What can hang from each mark
vevarib: zenub
palor: pigav sise
nafo: palor zenub
gomoka: koli kuvek nabo
labuli: givo mirovo
mirovo: kuvek labuli luzi nabo pigav
pigav: mirovo palor
gamog: nabo
givo: kisap labuli
lofak: gomoka zago
koli: gamog
zenub: pigav
kuvek: gomoka mirovo

Each row was made from one small tree. The marks that hang from a mark follow it in brackets, in alphabetical order. Every link used is in the known rows. Write each row's tree.
In the rows, 128 means zero.
Known rows
mirovo{kuvek pigav{palor}}: [124 128 121 117 141 133 149 115 110 134 142 118 127 113 136 129 126 119
 123 125 137 132 130 139 146 134 138 135 142  84 137 132 132 132 108 129
 115 120 113 123 127 112]
kuvek{gomoka mirovo}: [124 136 150 137 110 113 102 152 121 123 102 114 157 125 123 131 126 127
 104  92 123 118 135 122 112 157  94 142 130 137 127 133 117 121 121 122
 134 144 144 146 154 132]
vevarib{zenub{pigav{mirovo{kuvek luzi}}}}: [148 122 123 118 103 108 146 136 125 113 142 131 109 137 119 125 132 128
 134 170 129 129 140 155 146 160 126 131 131 157 133 117 126 132 140 129
 137 127 116 145 142 110]
labuli{givo mirovo}: [135 141 121 115 123 131 107 129 134 129 117 100 125 128 149 127 133 138
 108 103 105 120 131 120  97 105  97 117 108 129 113 108 114 125 126 120
 131 121 148 116 127 139]
pigav{mirovo{luzi} palor}: [131 130 120 114 132 134 117 129 121 120 109 114 116 143 131 119 125 125
 116 146 115 155 116 136 146 135 124 123 144 106 133 145 128 134 137 130
 134 157 114 127 121 105]
palor{pigav sise}: [139 128 135 124  99 144 127 115 150 117 106 151 158 178 111 150 131 127
 159  99 127  62 104 107 112 106 132 145 114 128 116 145 153 136 116 130
 126 130 139 130 129 156]
koli{gamog}: [127 134 123  94 115 124 131 136 115 122  98 134 138 147 120 145 128 127
 137 133 114 129 113 111 109 139 116 147 123 137 119 147 149 120 110 125
 122 126 136 136 128 119]
nafo{palor{sise}}: [141 139 131  91 117 139 140 122 131 124 100 138 138 175 119 130 143 117
 136 115 110 116 124 115 133 124 120 122 139 127 131 164 136 131 104 124
 128 139 138 125 120 138]
palor{pigav{mirovo} sise}: [141 125 130 133  95 148 122 120 145 109 110 149 155 179 117 142 129 130
 154 111 123  67  95 111 110 112 133 141 118 125 118 142 155 136 128 130
 127 140 130 134 126 148]
zenub{pigav{mirovo{nabo} palor}}: [138 130 121 103 103 120 135 124 107 115 143 135 129 142 109 117 129 130
 118 138 125 127 118 155 142 127 132 113 141 130 112 145 122 131 133 132
 120 141 100 126 130 115]
kuvek{mirovo{labuli luzi nabo pigav{palor}}}: [122 125 130 156 118 131 134 117 120 130 141 119 114 106 125 113 119 131
 101 115 134 131 145 125 125 123 150 137 146  92 124 115 118 121 149 133
 138 135 118 125 130 135]
zenub{pigav{palor{sise}}}: [145 134 128  90 104 118 135 116 115 117 120 134 141 159 110 140 134 125
 125 121 125 117 121 145 142 123 127 120 139 135 113 154 127 131 109 128
 111 132 118 127 133 127]
palor{pigav{mirovo{labuli luzi}}}: [124 125 121 137 114 137 122 136 139 115 124 141 142 155 127 124 129 133
 147 124 131  91 113 118 114 124 138 144 126 126 127 137 135 136 145 133
 150 136 121 128 125 131]
kuvek{mirovo{labuli{givo} luzi nabo pigav}}: [122 125 131 166 123 133 127 123 116 131 152 114 110 108 131 114 120 129
 105 111 135 119 146 117 109 120 140 138 138  93 127 100 119 119 159 128
 137 127 124 129 132 141]
labuli{givo{kisap} mirovo{luzi nabo pigav}}: [124 126 123 141 151 153 109 118 110 146 167  87  92  99 156 116 125 128
 108 105 137  93 143 120  95 109 119 109 112  70 127  85 108 130 152 122
 123 103 123 115 129 148]
kuvek{gomoka{nabo} mirovo{labuli{givo} luzi}}: [124 127 145 165 141 124 102 144 128 127 129  99 123 112 151 121 122 134
 100 105 136 118 150 120 118 146 117 140 131 119 130 107 110 112 132 120
 142 137 145 142 144 142]
kuvek{mirovo{nabo}}: [126 135 142 142  97 115 117 129 131 129 113 135 136 121 103 124 124 133
 111 104 120 129 130 127 119 123 112 136 125 132 113 121 128 121 139 131
 134 143 137 127 136 134]
mirovo{kuvek labuli nabo pigav}: [109 111 108 169 139 146 151 102 117 135 201 136 109 111 130  92 120 122
 136 126 151 122 144 115 124 108 170 137 141  82 132 108 132 125 158 138
 130 117  90 125 119 142]
vevarib{zenub{pigav{palor}}}: [156 131 127  98  94 105 147 133 127 119 123 134 117 132 109 130 134 130
 126 157 114 122 137 160 148 144 128 128 125 169 117 137 119 130 131 127
 132 128 118 135 142 114]
givo{labuli}: [106 134 126 126 114 118  99 138 126 136  90 144 130 144 101 146 136 123
 136 133 109 135 127 112 127 107 119 154 127 116 132 156 146 132 151 125
 115 122 122 137 126 127]
mirovo{kuvek}: [117 127 125 125 135 121 122 125 134 130 130 129 132 141 126 129 131 120
 136 122 135 146 128 124 138 132 110 140 129 120 138 127 140 132 118 131
 132 131 133 128 129 121]
pigav{palor}: [134 140 127  97 121 124 121 125 128 131  96 127 133 137 115 129 131 125
 119 121 107 141 118 135 141 115 119 127 130 126 117 160 126 131 118 127
 127 145 126 117 124 117]
lofak{gomoka{kuvek} zago}: [136 138 134 135 138 135 151 145 149 139 143 154 159 132 125 134 118 111
 156 135 124 181 117 121 120 126 130 136 113 232 132 136 104 128 133 123
 113 116 157 116 128 131]
gomoka{kuvek{mirovo{labuli luzi pigav}} nabo}: [141 123 138 144 138 112 160 125 130 134 125 127 115  89 141 147 116 156
 126 122 137 164 133 149 142 138 141 131 130 121 119  91 132 108  82 121
 127 120 143 130 122 123]
mirovo{luzi pigav}: [124 128 127 114 140 131 153 121  98 134 131 121 125 129 125 131 127 111
 150 131 142 111 145 122 125 151 135 139 145  88 146 125 129 132 118 123
 121 107 113 139 129 122]
palor{pigav{mirovo{kuvek{gomoka{nabo}} luzi}}}: [120 122 129 139 130 137 125 136 140 118 133 132 140 145 135 130 126 132
 146 125 146  90 116 128 131 143 130 144 124 112 135 125 138 137 125 132
 144 133 127 132 131 126]
gomoka{kuvek}: [134 128 129 110 129 113 142 135 131 131 113 137 130 133 122 146 127 137
 142 118 122 173 114 130 131 129 110 129 123 138 124 122 139 125  93 123
 128 130 139 132 125 116]
gomoka{koli kuvek{mirovo} nabo}: [146 128 151 125 148  89 156 116 141 136  90 134 119  69 137 164 124 162
 121 133 127 160 119 162 152 121 120 105 113 167 109  89 137 109  51 123
 125 122 172 118 119 114]
mirovo{kuvek{gomoka} luzi}: [103 115 130 136 168 132 117 130 131 129 150 107 117 147 146 124 127 108
 137 127 161 145 147 112 146 163 110 144 142  89 164 116 131 137 120 131
 142 130 132 144 140 123]
gamog{nabo}: [117 134 139 106 123 125 122 115 126 131 121 136 145 150 101 123 125 107
 146 116 135 116 130 111 124 122 123 141 121 109 119 140 131 129 133 123
 134 131 108 150 121 123]
lofak{gomoka{koli nabo} zago}: [141 142 142 135 150 127 151 126 149 144 126 157 158 105 125 130 121 113
 157 153 125 135 128 133 129 114 141 121 106 252 122 134 100 123 125 124
 108 106 164 105 121 137]
pigav{mirovo{kuvek labuli nabo}}: [116 115 110 163 125 138 117 122 130 119 166 135 114 137 129  92 123 128
 129 140 129 147 121 119 124 115 138 130 137 115 129 117 138 127 169 138
 142 150 101 130 119 128]
palor{pigav{mirovo{kuvek luzi nabo}} sise}: [127 112 127 153 116 158 126 107 153 112 146 143 131 176 125 132 124 126
 155 120 147  78 105 107 125 115 143 142 125  95 132 121 158 140 138 138
 134 140 126 134 125 150]
nafo{zenub}: [143 135 130 101 114 109 145 138 137 125  94 146 142 135 101 125 137 130
 152 144 113 137 133 126 130 149 130 114 126 156 126 149 142 123 113 132
 133 139 130 139 124 120]
lofak{zago}: [137 141 137 132 119 128 132 127 130 141 106 155 153 109 104 129 119 110
 142 129 116 133 115 122 115 120 129 137 121 186 116 140 124 126 143 127
 123 124 145 115 126 131]
nafo{zenub{pigav{mirovo palor}}}: [151 133 124  90 104 107 152 137 125 113 109 141 139 135 105 124 137 136
 135 157 116 141 127 151 145 155 140 100 138 154 121 154 134 125 113 134
 127 144 114 137 127 108]
givo{kisap labuli{mirovo}}: [104 132 130 137 124 128  65 141 124 146  97 122 122 116 121 148 135 131
 113 113 115 123 129 118 110 101 108 135 112 102 129 141 131 135 162 122
 112 114 122 124 130 139]
lofak{gomoka{koli kuvek{mirovo{luzi}}} zago}: [136 135 144 144 153 123 152 136 154 139 129 146 151 106 137 146 118 118
 138 143 131 184 123 128 129 125 127 123 115 240 136 116 101 126 119 126
 119 113 180 111 129 126]
gomoka{kuvek nabo}: [143 129 135 116 138 110 154 127 135 137 114 140 122 110 127 148 122 150
 147 126 126 162 118 149 146 129 124 124 116 141 113 110 141 114  73 120
 121 124 142 127 118 120]

Write each row's tree
[146 130 122 116 111 141 114 118 127 114 101 125 130 157 125 125 126 127
 118 132 103 137 100 130 136 115 126 120 137 116 119 154 140 130 131 128
 119 162 116 128 120 121]  pigav{mirovo palor{sise}}
[132 133 118 115 111 139 145 106 124 132 135 120 128 107 126 114 124 140
 116 112 119 116 139 132 116 113 140 115 125 104 109 118 116 128 119 130
 124 118 114 114 122 139]  labuli{mirovo{nabo pigav{palor}}}
[143 126 120 110 109 106 151 138 128 111 128 144 138 139 112 117 137 135
 142 157 126 143 134 141 138 156 143 107 140 156 128 141 138 123 122 136
 132 138 114 142 126 115]  nafo{zenub{pigav{mirovo{kuvek labuli}}}}
[130 130 144 118 150 113 127 128 121 133 108 125 140 108 130 130 130 127
 137 126 131  96 135 132 131 140 114 118 119 152 123 130 124 121  93 121
 124 124 139 136 134 131]  kuvek{gomoka{koli nabo}}
[129 129 141 111 150 116 131 130 117 130 105 124 138 109 135 138 128 130
 135 133 130  98 129 126 126 146 117 124 118 150 122 132 132 117  87 121
 122 121 143 139 134 128]  kuvek{gomoka{koli{gamog} nabo}}
[130 131 123 137 134 149 107 121 109 145 160  96 107  94 148 116 126 132
 105  97 123  86 133 124  87  99 116 107 104  88 113  94 109 127 150 121
 116 106 121 111 129 150]  labuli{givo{kisap} mirovo{nabo pigav}}
[115 116 128 132 177 142 150 116 109 136 161  97 109 108 157 125 120 114
 127 134 165 126 152 136 162 166 144 136 151  55 158 115 124 132 100 127
 122 116 114 136 134 116]  mirovo{kuvek{gomoka{nabo}} luzi pigav{palor}}
[142 135 122  93 103 114 131 131 105 112 125 130 138 146 115 127 133 130
 117 136 121 130 116 157 141 135 124 116 143 138 116 151 121 131 122 128
 118 139 107 128 131 109]  zenub{pigav{mirovo palor}}
[138 139 139 144 129 133 156 147 142 138 141 149 163 115 128 138 115 116
 140 127 125 177 121 127 117 133 132 138 117 224 131 127 100 123 131 122
 110 113 160 117 134 130]  lofak{gomoka{kuvek{mirovo{pigav}}} zago}
[135 133 139 140  98 129 136 115 117 129 122 128 133 110 110 128 120 131
 104 104 122 114 128 133 123 121 134 133 134 103 112 124 128 121 130 129
 118 137 125 126 134 136]  kuvek{mirovo{nabo pigav{palor{sise}}}}
[131 126 120 105 124 118 133 125 111 113 143 120 123 148 129 127 131 125
 116 144 139 146 124 154 156 145 126 120 150 115 133 137 124 135 121 132
 125 138 110 129 132 105]  zenub{pigav{mirovo{kuvek luzi} palor}}
[122 128 125 139 155 146  98 133 110 140 160  77 116  96 174 126 128 128
  96  93 135  98 137 126  96 125 101 115 111  81 133  93 108 129 131 118
 118 105 132 121 139 141]  labuli{givo{kisap} mirovo{kuvek{gomoka} pigav}}
[142 124 151 128 159  92 157 114 142 136  95 128 110  72 143 165 123 159
 123 139 137 166 126 158 158 129 122 107 118 155 118  83 136 112  53 124
 130 120 174 121 119 113]  gomoka{koli kuvek{mirovo{luzi}} nabo}
[153 124 118 120  91 115 144 131 128 114 144 136 106 130 112 112 130 134
 121 167 115 126 134 158 144 136 142 124 129 163 115 130 119 128 155 131
 137 137 104 135 136 117]  vevarib{zenub{pigav{mirovo{labuli nabo} palor}}}
[117 125 124 139 165 142  85 127 134 139 148  78  97 118 173 129 130 129
 100 106 138 131 139 120 112 118  93 115 112  86 139  86 114 134 137 124
 136 116 148 113 131 137]  labuli{givo{kisap} mirovo{kuvek luzi}}
[ 98 127 128 145 135 129  65 138 129 146 110 118 117 114 130 147 134 131
 110 115 125 133 131 119 119 104 108 138 115  92 136 132 135 137 160 126
 114 114 124 123 130 137]  givo{kisap labuli{mirovo{kuvek}}}
[141 141 139 128 150 131 155 127 145 140 123 156 156 106 130 138 120 116
 154 160 124 137 122 127 123 120 144 127 105 250 120 136 108 119 119 124
 105 103 167 108 120 133]  lofak{gomoka{koli{gamog} nabo} zago}
[104 128 126 143 127 140  81 129 114 151 122 120 110  99 120 138 129 131
 108 116 121 112 131 124 115  95 129 130 117  76 125 137 128 135 168 125
 105 110 106 119 127 141]  givo{kisap labuli{mirovo{nabo pigav{palor}}}}
[136 128 144 120 140  92 143 126 137 130  90 131 127  91 134 163 128 150
 115 125 123 172 115 143 137 122 105 111 120 163 121 101 136 120  71 126
 133 128 170 124 126 111]  gomoka{koli kuvek{mirovo}}
[133 128 131 156 100 133 132 113 122 127 134 129 128 110 117 116 120 135
 101 104 121 118 132 125 116 108 149 135 138 108 110 124 124 117 146 132
 127 139 118 124 129 144]  kuvek{mirovo{labuli nabo pigav{palor{sise}}}}
[129 129 117 144 137 140 118 131  93 139 153 114 120 110 141 114 129 120
 123 110 122  92 131 117  91 104 140 130 127 103 124 127 118 122 159 118
 118 109 104 125 125 140]  mirovo{labuli{givo{kisap}} pigav}
[144 141 131  81 111 126 167 145 150 121  93 152 148 151 111 126 149 134
 147 137 114 105 129 130 142 152 145 108 131 148 131 171 137 132  97 134
 150 140 139 124 119 122]  nafo{palor{pigav} zenub}
[109 115 121 153 158 125 114 124 137 126 150 121 127 127 150 111 131 123
 125 124 142 139 139 111 129 123 128 133 135 131 141 123 127 127 131 134
 145 132 128 132 129 134]  mirovo{kuvek{gomoka{koli}} labuli}
[120 123 123 137 130 129 111 140 119 117 134 121 135 142 135 114 127 122
 128 133 128 140 119 126 128 150 107 133 136 119 140 128 136 130 137 128
 132 147 117 143 133 114]  pigav{mirovo{kuvek{gomoka}}}
[145 137 123  95 109 131 163 147 148 114 101 151 143 151 119 114 147 138
 142 146 111 112 126 129 138 150 153 106 136 148 132 169 137 130 113 135
 154 147 129 126 115 121]  nafo{palor{pigav{mirovo{labuli}}} zenub}
[119 123 124 141 111 138 126 130 141 119 141 146 141 146 118 122 126 132
 145 121 136  90 107 125 123 121 133 141 119 117 122 129 142 138 143 137
 142 138 120 124 127 130]  palor{pigav{mirovo{kuvek nabo}}}
[126 122 114 145 140 138 110 129 131 118 139 113 118 126 150 102 122 134
 104 138 121 157 118 137 147 126 137 125 143 111 129 140 126 125 141 132
 137 160 107 126 122 115]  pigav{mirovo{kuvek{gomoka{nabo}} labuli} palor}
[114 116 118 155 123 144 125 126 146 117 155 141 128 150 129 113 125 132
 145 127 145  99 116 117 124 119 147 144 127 108 131 122 139 138 155 139
 153 138 116 125 124 134]  palor{pigav{mirovo{kuvek labuli luzi nabo}}}
[132 133 137 124 157 132 161 131 148 138 137 153 154 116 134 146 116 112
 152 153 132 175 113 117 122 121 139 128 108 235 128 128 111 124 115 125
 113 106 166 120 121 123]  lofak{gomoka{koli{gamog{nabo}} kuvek} zago}
[151 123 121 120  97 110 144 137 124 111 139 133 111 138 117 119 132 130
 134 168 122 124 141 151 137 153 134 130 131 166 126 123 122 129 150 128
 140 128 111 145 139 116]  vevarib{zenub{pigav{mirovo{labuli luzi}}}}
[137 119 114 137 129 149 112 113 133 112 120 118 111 161 140 114 124 127
 118 140 115 150 114 118 137 112 144 124 149 102 131 145 135 130 149 132
 134 162 111 130 115 128]  pigav{mirovo{labuli luzi} palor{sise}}
[136 134 134 125 154 130 161 137 147 138 131 153 152 114 137 149 119 117
 151 153 125 178 111 120 121 122 134 126 109 246 130 129 112 124 112 125
 111 107 173 113 124 124]  lofak{gomoka{koli{gamog} kuvek} zago}
[127 123 112 155 119 140 110 129 121 121 154 131 112 138 126  92 124 129
 126 135 113 128 116 116 106 102 132 124 128 124 118 122 130 123 180 130
 137 148 103 129 119 134]  pigav{mirovo{labuli{givo} nabo}}
[112 135 119 121 112 128 112 127 124 135  94 128 129 122 119 145 133 136
 117 128 108 132 136 121 124 105 131 143 129 100 126 144 133 131 137 125
 112 112 119 128 123 130]  givo{labuli{mirovo{pigav{palor}}}}
[130 138 126 102 111 141 144 137 133 122 118 145 140 158 119 118 141 127
 135 121 117  95 116 127 131 128 131 125 132 125 127 160 129 137 122 130
 145 140 127 117 120 127]  nafo{palor{pigav{mirovo{nabo}}}}
[132 138 127 123 134 135  83 135 125 139 122  93 118 115 153 129 133 135
 101  94 111 108 127 123  91 102  90 110 101 118 115 108 110 128 140 118
 126 118 144 111 130 143]  labuli{givo{kisap} mirovo}
[109 114 136 137 184 124 127 118 135 133 143 108 110 123 152 129 127 117
 138 140 164 137 149 124 158 157 117 130 136 104 158 104 132 132 100 131
 139 123 142 137 133 122]  mirovo{kuvek{gomoka{koli nabo}} luzi}
[ 96 122 126 148 146 136  80 133 116 149 124 110 108 107 138 148 131 126
 114 121 138 126 140 119 121 117 121 139 124  66 148 123 133 138 158 125
 111 102 117 128 130 134]  givo{kisap labuli{mirovo{kuvek luzi pigav}}}
[113 119 138 170 128 135 125 134 111 127 159 110 126 108 133 106 118 123
 107 104 148 108 156 111 110 151 139 143 145  92 137 110 111 120 150 129
 140 131 116 147 147 146]  kuvek{gomoka mirovo{labuli luzi nabo pigav}}
[145 132 123  79 123 116 172 141 128 112 121 138 128 152 121 117 148 129
 134 163 127 146 141 147 161 176 142  94 155 138 146 157 132 130 100 134
 140 140 124 135 122 107]  nafo{palor zenub{pigav{mirovo{kuvek luzi}}}}
[100 126 126 145 135 133  79 135 115 148 118 116 117 103 132 148 132 129
 111 116 129 121 134 122 116 109 118 138 119  79 138 130 134 136 156 124
 106 103 116 125 130 135]  givo{kisap labuli{mirovo{kuvek pigav}}}
[ 90 118 126 157 146 138  69 129 132 150 134 116  98 114 130 138 130 127
 113 122 138 135 139 114 126 104 118 136 119  72 142 119 135 139 172 131
 120 113 118 123 129 141]  givo{kisap labuli{mirovo{kuvek luzi nabo}}}
[128 124 122 112 120 114 134 129 108 112 148 128 129 153 124 127 132 123
 132 143 145 135 129 145 141 153 119 126 146 124 137 126 129 133 124 130
 125 128 112 138 134 111]  zenub{pigav{mirovo{kuvek luzi}}}
[ 97 124 120 139 135 133 110 128 127 134 119 117 120 126 135 142 131 128
 123 131 133 136 149 111 129 127 128 150 135  79 148 124 135 135 137 127
 119 106 122 139 130 132]  givo{labuli{mirovo{kuvek{gomoka} luzi pigav}}}
[153 135 132  88 108 138 167 131 157 115  92 154 148 170 112 133 147 131
 153 132 115  94 124 119 140 143 151 108 132 140 131 171 148 132  93 134
 141 142 142 129 117 137]  nafo{palor{pigav sise} zenub}
[122 118 123 125 124 122 133 127 108 114 171 127 123 149 123 115 128 120
 131 140 153 126 133 141 140 153 125 123 146 114 137 120 126 133 135 133
 127 130 104 141 138 120]  zenub{pigav{mirovo{kuvek{gomoka} luzi nabo}}}
[ 97 103 111 174 161 145 125 104 147 132 194 127  86 141 136  92 122 118
 138 137 162 157 150 102 142 114 154 139 143  84 148 100 133 132 168 144
 156 134 110 126 119 142]  mirovo{kuvek labuli luzi nabo}
